Each row was made from one path, in order. Every step used is in the known rows, and no mark comes twice. Write each row's path.
Known rows
pelos > larov: [ 0.20 -0.05 -0.15 -0.30 -0.21  0.46 -0.15 -0.36  0.30  0.14  0.06 -0.06
  0.15 -0.20  0.21 -0.07 -0.04  0.15 -0.12  0.22 -0.25  0.01  0.06  0.03
  0.20 -0.10]
kugi > fidip > kedi: [ 0.43  0.38  0.01 -0.42 -0.28  0.09 -0.16 -0.26  0.15 -0.03  0.12 -0.18
  0.16 -0.27 -0.08  0.14  0.14 -0.06  0.00  0.15 -0.29  0.19  0.26  0.15
  0.23 -0.02]
pelos > zurusi > bita: [ 0.33 -0.13  0.04 -0.25 -0.07  0.29 -0.29 -0.19  0.22  0.13  0.37  0.00
  0.22 -0.29 -0.13  0.05  0.11 -0.19 -0.28  0.17 -0.29 -0.03  0.16  0.14
  0.09  0.02]
fidip > kedi > pelos > larov > tono > funag: [ 0.10  0.21 -0.26 -0.30 -0.28  0.26 -0.31 -0.24  0.23  0.12  0.04 -0.03
  0.03 -0.02  0.05 -0.46  0.18  0.02  0.15  0.02 -0.20  0.07 -0.08  0.09
  0.30 -0.10]
pelos > zurusi: [ 0.27  0.10  0.08 -0.09 -0.16 -0.02 -0.02 -0.19  0.18  0.05  0.54 -0.02
  0.22 -0.31 -0.03  0.25  0.09 -0.08  0.12  0.13 -0.28  0.03  0.10  0.06
  0.15  0.06]
larov > pelos > zurusi > tono > funag > fidip: [-0.02 -0.06  0.31 -0.25 -0.29  0.11 -0.13 -0.19 -0.08 -0.01  0.24  0.03
  0.13  0.00  0.24  0.00  0.09 -0.24  0.23 -0.05 -0.20  0.04  0.16  0.16
 -0.06 -0.04]
tono > funag > fidip > kedi: [ 0.33  0.34  0.32 -0.44 -0.33  0.18 -0.31 -0.24  0.12 -0.05  0.04 -0.03
  0.12 -0.01  0.05 -0.14  0.17 -0.10  0.18  0.11 -0.29  0.11  0.21  0.09
  0.21 -0.04]
funag > fidip > kedi: [ 0.38  0.24  0.20 -0.45 -0.30  0.19 -0.27 -0.29  0.13 -0.07  0.03 -0.04
  0.17 -0.07  0.08 -0.02  0.14 -0.08  0.04  0.12 -0.27  0.12  0.21  0.09
  0.27 -0.01]
larov > pelos > zurusi > tono: [ 0.10 -0.18 -0.23 -0.21 -0.14  0.08 -0.13 -0.04 -0.02  0.02  0.29 -0.02
  0.20 -0.14  0.13  0.11  0.02 -0.17  0.11  0.05 -0.16  0.11  0.27  0.18
 -0.15 -0.01]
kedi > fidip > funag: [ 0.03  0.27 -0.09 -0.40 -0.37 -0.10 -0.09 -0.36  0.28  0.04  0.06 -0.16
  0.18 -0.30 -0.09 -0.12 -0.12 -0.26  0.04 -0.10 -0.22  0.07 -0.09  0.13
  0.24  0.05]
kugi > fidip > funag: [ 0.17  0.46 -0.24 -0.17 -0.34 -0.20 -0.04 -0.29  0.23 -0.01  0.24 -0.20
  0.18 -0.50 -0.17  0.04 -0.14 -0.15  0.09 -0.12 -0.25  0.11  0.12  0.15
  0.11  0.05]
funag > fidip > zurusi: [ 0.31  0.17  0.47 -0.25 -0.23 -0.02 -0.09 -0.24  0.17 -0.05  0.46 -0.13
  0.21  0.02  0.17  0.23  0.06  0.00 -0.18  0.06 -0.28  0.06  0.19  0.20
  0.25  0.10]
funag > fidip > kedi > pelos > larov > tono > zurusi: [ 0.21 -0.09 -0.50 -0.19 -0.20  0.03 -0.06 -0.11  0.29  0.08  0.15  0.03
  0.14 -0.09  0.40 -0.19  0.04  0.11 -0.09 -0.04 -0.18  0.18 -0.21  0.09
  0.38 -0.02]
tono > funag: [ 0.05  0.45  0.09 -0.29 -0.26  0.03 -0.26 -0.20  0.21  0.06  0.21 -0.10
  0.10 -0.04  0.05 -0.24  0.20 -0.07  0.13  0.09 -0.24  0.06  0.14  0.16
  0.12 -0.02]
pelos > larov > tono > funag: [ 0.01  0.16 -0.26 -0.24 -0.25  0.10 -0.29 -0.32  0.22  0.10  0.12 -0.02
  0.05 -0.20  0.04 -0.25  0.18  0.05  0.07  0.02 -0.18  0.02 -0.04  0.13
  0.26 -0.11]
funag > fidip: [ 0.09  0.01  0.22 -0.30 -0.29  0.06 -0.11 -0.38  0.07 -0.05  0.15 -0.03
  0.21 -0.15  0.25  0.16  0.10 -0.15 -0.09 -0.01 -0.19  0.03  0.10  0.14
  0.22  0.02]
funag > fidip > zurusi > tono > larov: [ 0.08 -0.20 -0.02 -0.34 -0.11  0.15 -0.36 -0.03  0.24 -0.14 -0.15  0.01
  0.14 -0.23  0.17 -0.12  0.02  0.03  0.22  0.14 -0.25  0.09  0.24  0.17
  0.04  0.01]
kugi > fidip: [ 0.16  0.21 -0.05 -0.27 -0.26 -0.09  0.04 -0.33  0.10  0.00  0.29 -0.23
  0.19 -0.44  0.03  0.37  0.10 -0.13 -0.16  0.03 -0.22  0.13  0.18  0.23
  0.17  0.00]
larov > pelos > zurusi > fidip > tosa: [ 0.29  0.03 -0.11 -0.24 -0.14 -0.09  0.11 -0.21  0.01 -0.06  0.49 -0.19
  0.22 -0.13 -0.05  0.37 -0.02 -0.16  0.15  0.11 -0.29  0.18  0.04  0.21
 -0.11 -0.02]
zurusi > pelos: [ 0.01  0.04 -0.09 -0.33 -0.28  0.36 -0.19 -0.27  0.22  0.11  0.22 -0.17
  0.11  0.29  0.03 -0.15  0.29 -0.11  0.08  0.17 -0.17  0.04  0.02  0.12
  0.12 -0.04]
kugi > fidip > zurusi > pelos > larov: [ 0.19 -0.17  0.07 -0.28 -0.27  0.60 -0.04 -0.32  0.27  0.18  0.28 -0.17
  0.08  0.10  0.11  0.01  0.04  0.12 -0.02  0.27 -0.29  0.02  0.04  0.07
  0.10 -0.13]
larov > tono > funag > fidip > kedi > pelos: [ 0.22  0.21 -0.06 -0.39 -0.33  0.41 -0.23 -0.11  0.16  0.08 -0.02 -0.08
  0.12  0.30  0.21 -0.55  0.17 -0.20  0.11 -0.05 -0.19  0.18 -0.10  0.07
  0.35  0.03]
tono > zurusi > fidip: [ 0.15  0.06 -0.30 -0.28 -0.21 -0.18  0.16 -0.08  0.11  0.02  0.37 -0.12
  0.23 -0.52  0.13  0.32  0.04 -0.19 -0.23  0.16 -0.21  0.21  0.05  0.22
  0.21  0.03]
zurusi > tono: [ 0.08 -0.10 -0.32 -0.33 -0.16 -0.08 -0.25 -0.13  0.06 -0.09  0.01 -0.09
  0.20 -0.35  0.15  0.04  0.03 -0.11 -0.08  0.05 -0.11  0.14  0.36  0.28
 -0.05 -0.01]
larov > tono > zurusi > bita: [ 0.24 -0.13 -0.44 -0.29 -0.05  0.07 -0.33 -0.14  0.31  0.10  0.20  0.00
  0.20 -0.25  0.09 -0.13  0.13 -0.07 -0.50  0.03 -0.19  0.07  0.01  0.23
  0.25  0.00]

Which path is each row?
[ 0.26 -0.02 -0.13 -0.25 -0.11 -0.01  0.05 -0.17  0.06 -0.08  0.37 -0.15
  0.20 -0.14 -0.05  0.29 -0.02 -0.12  0.26  0.14 -0.32  0.17  0.00  0.17
 -0.11 -0.03]
tono > larov > pelos > zurusi > fidip > tosa
[ 0.16  0.31 -0.27 -0.14 -0.31 -0.02  0.05 -0.18  0.13  0.06  0.41 -0.09
  0.20 -0.43 -0.23  0.07 -0.15 -0.27  0.17  0.00 -0.26  0.09  0.02  0.06
  0.09  0.06]
larov > pelos > zurusi > fidip > funag
[ 0.23  0.08  0.37 -0.22 -0.27  0.16 -0.11 -0.21  0.17  0.03  0.39 -0.10
  0.12  0.14  0.21 -0.06  0.05  0.02 -0.05  0.00 -0.27  0.06  0.02  0.17
  0.27  0.04]
kedi > pelos > larov > tono > funag > fidip > zurusi
[ 0.31 -0.28 -0.33 -0.34 -0.11  0.38 -0.32 -0.12  0.29  0.14  0.07  0.04
  0.16 -0.08  0.19 -0.31  0.07 -0.08 -0.41  0.04 -0.23  0.09 -0.07  0.15
  0.26 -0.04]
funag > fidip > kedi > pelos > larov > tono > zurusi > bita
[ 0.25 -0.23 -0.45 -0.29 -0.05  0.22 -0.32 -0.17  0.33  0.14  0.16  0.02
  0.18 -0.25  0.12 -0.16  0.08 -0.01 -0.50  0.08 -0.21  0.05 -0.02  0.18
  0.23 -0.05]
pelos > larov > tono > zurusi > bita
[ 0.16 -0.21 -0.19 -0.18 -0.14 -0.13 -0.14 -0.05  0.02 -0.07  0.27 -0.03
  0.21 -0.47  0.06  0.21  0.00 -0.14  0.10  0.07 -0.17  0.11  0.34  0.22
 -0.11  0.01]
pelos > zurusi > tono
[ 0.15  0.18 -0.59 -0.15 -0.30 -0.18  0.03 -0.19  0.24  0.03  0.23 -0.07
  0.18 -0.63 -0.09  0.00 -0.20 -0.11  0.02 -0.05 -0.22  0.14 -0.06  0.12
  0.21  0.02]
pelos > larov > tono > zurusi > fidip > funag
[ 0.18 -0.04  0.05 -0.25 -0.21 -0.09 -0.14 -0.38  0.09 -0.13  0.19 -0.10
  0.13 -0.01  0.14  0.06  0.01  0.03  0.23 -0.06 -0.26  0.09 -0.02  0.21
 -0.04 -0.10]
pelos > larov > tono > funag > fidip > tosa
[ 0.11 -0.06 -0.12 -0.25 -0.19  0.25  0.12 -0.14  0.01  0.10  0.42 -0.04
  0.21 -0.36 -0.06  0.32  0.07 -0.27  0.06  0.22 -0.27  0.10  0.01  0.08
  0.13  0.00]
tono > larov > pelos > zurusi > fidip
[-0.02 -0.04  0.27 -0.31 -0.31 -0.01 -0.19 -0.23 -0.02 -0.08  0.10  0.00
  0.13 -0.16  0.23 -0.01  0.10 -0.21  0.13 -0.04 -0.18  0.05  0.22  0.22
 -0.01 -0.04]
zurusi > tono > funag > fidip
[ 0.10  0.22  0.15 -0.27 -0.24 -0.15 -0.20 -0.04  0.07 -0.04  0.28 -0.16
  0.09 -0.19  0.03 -0.04  0.09 -0.10  0.13  0.05 -0.23  0.14  0.36  0.31
 -0.10 -0.03]
kugi > fidip > zurusi > tono > funag
[ 0.17 -0.02  0.19 -0.23 -0.19 -0.09 -0.09 -0.21 -0.03 -0.13  0.32 -0.10
  0.16  0.16  0.16  0.10  0.00 -0.12  0.37 -0.05 -0.27  0.13  0.10  0.22
 -0.26 -0.06]
larov > pelos > zurusi > tono > funag > fidip > tosa
[ 0.13  0.11 -0.61 -0.14 -0.14 -0.34 -0.08 -0.12  0.31  0.02  0.29 -0.02
  0.18 -0.26  0.28  0.00  0.13  0.09 -0.18 -0.07 -0.14  0.17 -0.11  0.18
  0.38  0.04]
larov > tono > zurusi
[ 0.11 -0.03 -0.53 -0.25 -0.20 -0.26  0.13 -0.15  0.09  0.01  0.34 -0.08
  0.21 -0.62  0.09  0.33  0.09 -0.15 -0.28  0.06 -0.16  0.20 -0.05  0.24
  0.32  0.02]
larov > tono > zurusi > fidip
[ 0.06 -0.22 -0.22 -0.26 -0.08  0.16 -0.33  0.00  0.24 -0.08 -0.11  0.07
  0.15 -0.39  0.08 -0.11  0.04  0.00  0.36  0.18 -0.25  0.08  0.18  0.10
 -0.01 -0.01]
pelos > zurusi > tono > larov
[ 0.13  0.25 -0.29 -0.16 -0.28  0.06 -0.01 -0.14  0.18  0.05  0.29 -0.05
  0.19 -0.45 -0.23 -0.01 -0.16 -0.24  0.29  0.03 -0.29  0.09 -0.01  0.03
  0.09  0.06]
tono > larov > pelos > zurusi > fidip > funag
[ 0.09 -0.20 -0.12 -0.32 -0.26  0.68 -0.15 -0.35  0.29  0.20  0.09 -0.09
  0.09  0.12  0.16 -0.17  0.07  0.10  0.03  0.28 -0.24 -0.01 -0.02  0.01
  0.12 -0.15]
zurusi > pelos > larov
[ 0.14 -0.18 -0.21 -0.32 -0.11  0.32 -0.35  0.08  0.25 -0.06 -0.18  0.05
  0.13 -0.21  0.09 -0.31  0.04 -0.04  0.44  0.18 -0.27  0.13  0.15  0.06
  0.02  0.00]
fidip > kedi > pelos > zurusi > tono > larov
[ 0.08  0.05  0.40 -0.29 -0.32  0.31 -0.14 -0.20  0.17  0.07  0.43 -0.17
  0.08  0.44  0.05 -0.07  0.26 -0.10  0.15  0.15 -0.25  0.03  0.07  0.16
  0.08 -0.01]
tono > funag > fidip > zurusi > pelos
[ 0.22 -0.05 -0.08 -0.30 -0.15 -0.14 -0.22 -0.05  0.09 -0.11  0.23 -0.15
  0.20 -0.23  0.13  0.13  0.00 -0.04 -0.13  0.08 -0.17  0.16  0.42  0.32
 -0.04  0.04]
fidip > zurusi > tono
[ 0.16 -0.20 -0.51 -0.29 -0.25  0.37 -0.22 -0.39  0.20  0.09 -0.06  0.00
  0.11 -0.13  0.18 -0.22  0.10  0.06 -0.12 -0.05 -0.13  0.06 -0.21  0.06
  0.48 -0.08]
funag > fidip > kedi > pelos > larov > tono
[ 0.28 -0.10 -0.01 -0.28 -0.07  0.51 -0.28 -0.18  0.17  0.21  0.38  0.01
  0.21  0.03 -0.05 -0.05  0.12 -0.22 -0.28  0.16 -0.28 -0.02  0.09  0.10
  0.05  0.00]
larov > pelos > zurusi > bita
[ 0.14  0.08 -0.01 -0.15 -0.12  0.40 -0.10 -0.11  0.19  0.16  0.39  0.04
  0.18  0.12  0.08 -0.01  0.11 -0.06  0.30  0.15 -0.30  0.02 -0.04 -0.05
  0.11  0.03]
tono > larov > pelos > zurusi
[ 0.23  0.20  0.40 -0.22 -0.25 -0.09 -0.14 -0.24  0.15 -0.04  0.46 -0.10
  0.15  0.00  0.11  0.13  0.12  0.00 -0.07 -0.01 -0.26  0.05  0.13  0.22
  0.27  0.06]
larov > tono > funag > fidip > zurusi
[ 0.19 -0.16  0.05 -0.29 -0.25  0.65 -0.12 -0.30  0.31  0.19  0.24 -0.13
  0.09  0.21  0.14 -0.11  0.05  0.15 -0.01  0.30 -0.28  0.00  0.02  0.04
  0.12 -0.11]
fidip > zurusi > pelos > larov
[-0.04  0.02 -0.03 -0.34 -0.30  0.19 -0.21 -0.33  0.21  0.14  0.19 -0.08
  0.01  0.02  0.01 -0.21  0.21 -0.02  0.09  0.04 -0.21  0.01 -0.13  0.16
  0.27 -0.12]
kedi > fidip > zurusi > pelos > larov > tono > funag
[ 0.11 -0.21 -0.20 -0.27 -0.24  0.55 -0.07 -0.23  0.34  0.21  0.16 -0.07
  0.09  0.14  0.27 -0.20  0.05  0.15  0.04  0.26 -0.25  0.05 -0.07  0.01
  0.10 -0.14]
tono > zurusi > pelos > larov
[ 0.41  0.28 -0.07 -0.48 -0.27  0.14 -0.16 -0.20  0.11 -0.03  0.11 -0.13
  0.18 -0.35 -0.13  0.11  0.13 -0.15 -0.06  0.25 -0.27  0.19  0.23  0.13
  0.27 -0.02]
zurusi > fidip > kedi
[-0.01  0.32 -0.25 -0.24 -0.25 -0.10 -0.31 -0.28  0.18  0.04  0.17 -0.05
  0.07 -0.18 -0.01 -0.21  0.26 -0.04  0.06 -0.04 -0.16  0.05  0.00  0.19
  0.28 -0.04]
larov > tono > funag
[ 0.10 -0.15 -0.63 -0.23 -0.18  0.16 -0.23 -0.47  0.24  0.07  0.04  0.00
  0.13 -0.38  0.09  0.01  0.11  0.15 -0.22  0.00 -0.12  0.01 -0.12  0.10
  0.45 -0.09]
pelos > larov > tono
[ 0.13 -0.14 -0.54 -0.25 -0.20 -0.12  0.15 -0.17  0.12  0.04  0.31 -0.06
  0.19 -0.63  0.12  0.31  0.03 -0.09 -0.27  0.11 -0.18  0.18 -0.08  0.20
  0.31 -0.03]
pelos > larov > tono > zurusi > fidip
[ 0.33 -0.18  0.06 -0.28 -0.14  0.44 -0.33 -0.12  0.16  0.14  0.27  0.04
  0.16 -0.08 -0.09 -0.25  0.15 -0.28 -0.13  0.06 -0.28  0.01  0.00  0.12
  0.16  0.00]
larov > tono > funag > fidip > kedi > pelos > zurusi > bita
[ 0.15  0.35 -0.34 -0.23 -0.33 -0.13 -0.04 -0.24  0.18 -0.01  0.21 -0.14
  0.20 -0.58 -0.22  0.03 -0.14 -0.24  0.03  0.00 -0.23  0.11  0.08  0.14
  0.15  0.06]
zurusi > fidip > funag
[ 0.32  0.22 -0.22 -0.41 -0.28  0.36 -0.05  0.04  0.20  0.11  0.09 -0.16
  0.17  0.16  0.20 -0.40  0.08 -0.23 -0.01  0.11 -0.23  0.28 -0.06  0.09
  0.31  0.07]
tono > zurusi > fidip > kedi > pelos
